Each row was made from one walk, in order. Every step used is in the known rows, and no mark comes twice. Write each row's walk.
In the rows, zero is written as 128.
Known rows:
kuri-pifa-bufed-suto: [160,141,94,125,89,67,154,123,163,136,148,103,71,107,171,192,127,104,154,111,102,98,102,107,168,159,102,79]
nefu-bufed-suto: [190,145,118,120,111,120,203,130,172,136,154,101,82,92,154,132,123,116,149,77,153,130,96,66,122,199,124,134]
fabov-bufed-ledev-kuri-pifa: [125,166,154,145,173,170,69,39,156,128,142,107,118,163,128,111,92,118,161,129,87,120,181,106,142,105,137,169]
gemok-noka-fabov-bufed-pifa-kuri: [114,98,96,168,157,166,79,170,154,65,82,142,143,132,107,74,127,103,74,152,100,111,116,130,154,118,168,173]
ledev-bufed-gemok: [158,141,175,145,139,109,158,180,103,183,150,135,108,119,158,114,105,124,68,171,154,83,126,126,91,108,135,101]
gemok-noka: [130,94,120,139,136,138,126,191,142,96,68,134,122,80,163,150,142,144,143,148,167,142,133,139,157,112,149,132]
noka-gemok-bufed: [94,68,109,112,105,165,72,125,104,116,140,103,151,123,115,139,147,138,103,110,148,133,104,102,151,110,63,126]
fabov-bufed-suto: [165,169,153,125,98,149,62,112,192,95,154,74,33,111,99,144,105,147,121,96,73,71,121,75,169,126,99,186]
ledev-kuri-pifa-bufed-gemok-noka: [120,68,115,175,188,109,160,82,166,194,121,117,140,113,196,131,99,100,141,169,177,145,159,118,198,150,136,60]
fabov-bufed-ledev: [139,193,160,120,127,187,80,87,130,90,136,110,106,160,94,112,135,145,139,85,89,123,178,122,99,110,114,180]
nefu-bufed-ledev: [162,169,127,111,139,154,221,101,109,128,140,140,152,143,150,98,156,113,166,67,168,181,151,110,51,179,141,127]
kuri-pifa-bufed-narob: [127,136,121,123,98,68,183,132,124,92,135,133,99,139,120,200,109,129,138,120,86,141,108,149,138,172,108,76]
pifa-kuri: [154,192,153,101,115,113,85,139,153,106,103,93,104,141,120,133,131,110,153,115,104,177,45,124,76,137,121,130]
suto-bufed-gemok-noka-fabov: [141,111,159,174,169,170,88,130,210,122,83,128,132,52,83,106,151,172,80,159,138,70,174,123,117,112,81,114]
ledev-kuri-pifa-bufed-nefu: [103,85,129,150,163,66,149,93,124,197,139,128,122,140,143,160,84,94,176,156,155,146,116,132,189,167,164,74]
ledev-kuri-pifa-bufed: [125,102,112,153,151,92,155,60,144,193,125,125,135,133,159,170,75,101,194,152,156,153,138,133,188,153,129,77]
narob-bufed-pifa: [118,113,95,88,74,65,166,163,86,114,128,184,152,155,149,144,165,114,155,140,101,156,93,187,111,81,150,116]
narob-bufed-nefu: [100,98,137,89,83,55,152,155,75,122,136,170,127,130,144,168,164,126,128,138,125,130,73,161,114,101,186,113]
gemok-bufed: [98,149,115,109,109,163,103,122,91,148,164,101,147,131,156,134,83,166,157,110,142,130,147,140,140,83,91,170]
bufed-pifa-kuri: [142,170,137,92,130,72,99,219,122,114,124,125,108,177,89,84,146,93,157,126,83,193,46,164,79,134,146,129]
narob-bufed: [131,123,108,94,60,95,161,102,103,115,113,165,152,120,172,186,150,137,153,132,126,139,105,157,116,82,133,116]
fabov-bufed: [137,149,152,141,105,164,85,90,155,92,137,112,75,136,82,153,92,162,132,83,91,98,155,131,145,110,108,171]
nefu-bufed: [163,122,117,138,120,134,226,106,133,128,136,143,122,119,138,137,111,129,161,66,171,155,125,118,98,180,134,119]
suto-bufed: [142,162,169,133,116,150,79,113,185,106,85,127,101,85,51,180,119,173,182,128,113,99,142,155,111,103,61,139]
gemok-noka-fabov: [125,81,90,157,134,142,124,173,136,109,68,158,165,77,142,129,139,134,107,167,164,111,132,124,156,129,173,137]
gemok-bufed-narob: [84,160,150,90,112,144,116,154,80,102,162,97,139,145,108,134,72,185,120,134,101,157,124,145,125,116,95,180]
nefu-bufed-gemok: [175,115,140,144,152,129,238,110,153,164,168,127,117,107,160,92,137,136,101,66,181,148,148,97,78,191,127,85]
gemok-bufed-ledev: [99,193,125,82,129,183,100,117,71,151,161,99,174,156,168,96,127,150,164,110,142,154,169,132,93,81,98,180]
gemok-noka-fabov-bufed-narob: [113,93,115,167,142,171,103,152,144,46,79,142,138,102,90,123,113,153,58,163,107,100,145,118,166,139,159,175]

Which walk is each row?
[119,141,110,95,124,102,143,54,106,151,120,158,192,149,217,144,152,91,180,174,122,158,134,133,112,76,160,111]	narob-bufed-ledev-kuri-pifa
[136,129,93,138,95,80,174,106,135,128,136,135,104,128,157,198,117,114,168,100,116,116,125,150,149,146,108,69]	kuri-pifa-bufed
[138,181,114,85,88,139,194,116,73,135,119,127,143,162,112,135,200,123,159,72,166,190,162,157,75,176,86,90]	pifa-bufed-ledev
[70,46,132,109,126,131,65,169,78,123,160,107,133,130,94,123,157,130,85,115,146,127,78,105,152,125,107,125]	noka-gemok-bufed-nefu
[149,119,115,145,122,77,183,109,152,158,160,125,102,120,172,162,137,122,120,102,126,109,142,133,134,155,101,40]	kuri-pifa-bufed-gemok
[159,147,108,76,52,80,139,125,145,119,131,124,109,96,189,178,165,123,141,145,107,111,72,104,139,98,123,130]	narob-bufed-suto
[101,67,115,174,154,155,93,166,135,83,91,151,128,101,101,108,128,134,67,151,130,76,137,120,174,129,194,168]	gemok-noka-fabov-bufed-nefu
[123,172,115,90,100,147,82,145,129,159,178,66,104,109,172,127,95,151,144,118,125,103,115,90,162,99,84,186]	gemok-bufed-suto
[134,182,159,94,163,131,114,104,107,186,110,118,171,143,142,98,146,118,199,152,167,199,155,116,95,138,148,131]	bufed-ledev-kuri
[139,164,145,121,131,93,126,224,77,129,125,148,112,191,116,95,101,64,117,180,97,130,50,167,81,98,158,141]	ledev-bufed-pifa-kuri
[166,78,126,163,178,154,238,134,160,136,137,130,128,89,187,78,146,129,85,87,197,149,160,94,102,179,141,91]	nefu-bufed-gemok-noka
[128,149,113,162,156,159,75,39,144,143,133,141,169,143,106,102,92,114,120,151,90,79,167,93,139,132,164,163]	noka-fabov-bufed-ledev-kuri-pifa
[131,79,116,120,114,115,172,129,136,123,113,153,156,93,219,127,186,140,74,156,152,130,137,133,123,80,138,88]	narob-bufed-gemok-noka
[85,172,130,96,161,189,92,78,79,187,158,93,195,163,171,82,98,135,181,139,163,173,176,123,124,87,109,179]	gemok-bufed-ledev-kuri
[129,165,148,129,133,141,65,141,151,74,141,109,71,191,60,86,109,112,122,93,43,137,98,148,118,111,122,176]	fabov-bufed-pifa-kuri
[111,78,88,173,149,164,99,173,137,80,87,158,144,117,104,92,125,125,83,153,117,92,153,135,173,115,171,172]	gemok-noka-fabov-bufed-pifa
[139,105,161,171,166,186,96,120,185,98,138,101,81,106,131,94,127,163,54,106,119,88,189,107,154,107,113,144]	fabov-bufed-gemok-noka
[130,181,172,133,176,156,61,61,188,142,89,124,146,112,98,137,121,130,207,166,109,120,167,132,111,98,91,134]	suto-bufed-ledev-kuri-pifa
[152,137,150,117,124,118,239,139,121,80,137,137,114,130,91,142,102,149,124,92,129,186,101,119,83,211,137,131]	nefu-bufed-narob
[128,126,103,152,113,133,97,127,123,116,139,161,135,151,46,95,107,135,94,119,80,79,140,135,133,134,150,168]	noka-fabov-bufed-pifa
[148,128,132,164,130,154,104,86,158,145,153,132,132,113,81,94,115,159,46,111,107,57,163,94,122,143,129,137]	noka-fabov-bufed-gemok
[130,150,158,126,130,119,84,171,165,103,100,150,102,120,25,134,132,151,181,134,89,118,131,183,106,102,78,139]	suto-bufed-pifa
[126,165,122,99,121,147,187,81,82,176,114,122,163,166,119,122,174,110,177,102,189,212,171,146,107,182,96,89]	pifa-bufed-ledev-kuri
[152,127,133,121,100,116,212,126,119,171,148,115,112,125,122,128,179,151,93,70,176,157,162,145,104,184,71,48]	pifa-bufed-gemok
[116,113,131,142,152,82,163,78,136,162,126,119,132,142,129,173,70,114,166,167,129,170,122,133,183,173,130,81]	ledev-kuri-pifa-bufed-narob
[129,74,95,133,117,117,170,120,129,131,112,169,181,88,207,115,184,136,53,165,149,108,138,126,124,92,152,91]	narob-bufed-gemok-noka-fabov
[88,80,105,103,125,147,53,168,101,105,149,102,150,168,98,86,159,96,94,117,109,166,62,117,127,111,76,132]	noka-gemok-bufed-pifa-kuri
[121,142,104,81,85,72,137,155,102,96,118,161,147,176,150,123,169,87,143,141,79,179,50,176,89,86,148,122]	narob-bufed-pifa-kuri
[145,94,140,176,160,138,155,193,106,165,117,152,147,101,174,94,118,113,26,207,170,62,140,117,118,107,163,110]	ledev-bufed-gemok-noka-fabov
[109,112,135,104,93,78,193,174,68,147,137,136,93,147,71,157,171,130,127,76,167,159,105,169,121,195,130,80]	pifa-bufed-nefu
[111,135,197,127,139,108,71,165,155,115,110,131,79,94,19,159,135,165,156,131,113,89,107,157,109,122,117,136]	suto-bufed-nefu
[111,105,117,135,114,45,166,149,111,136,153,141,86,135,133,187,129,108,146,106,114,111,98,154,148,161,155,68]	kuri-pifa-bufed-nefu
[157,151,114,142,96,146,73,98,171,119,141,115,103,101,79,125,103,144,85,122,85,44,120,71,154,148,129,179]	noka-fabov-bufed-suto
[133,174,146,112,178,110,105,90,129,181,124,120,164,142,178,117,124,99,205,165,137,171,149,109,112,124,164,118]	bufed-ledev-kuri-pifa
[86,168,118,113,175,167,87,71,93,186,168,97,190,165,201,94,83,120,187,154,140,150,171,117,136,76,123,167]	gemok-bufed-ledev-kuri-pifa
[121,81,95,179,140,184,96,133,152,78,79,147,143,94,119,121,119,140,82,146,133,81,159,116,174,116,158,169]	gemok-noka-fabov-bufed
[85,56,101,106,119,142,75,173,90,117,154,120,151,151,95,104,157,120,104,117,129,147,95,125,148,107,79,130]	noka-gemok-bufed-pifa
[120,110,104,161,152,198,93,129,138,78,77,146,162,110,127,95,146,130,86,146,131,99,174,111,146,115,164,174]	gemok-noka-fabov-bufed-ledev
[117,119,178,132,128,75,138,229,51,156,141,152,92,145,107,144,97,103,101,179,144,82,73,154,108,117,199,132]	ledev-bufed-nefu
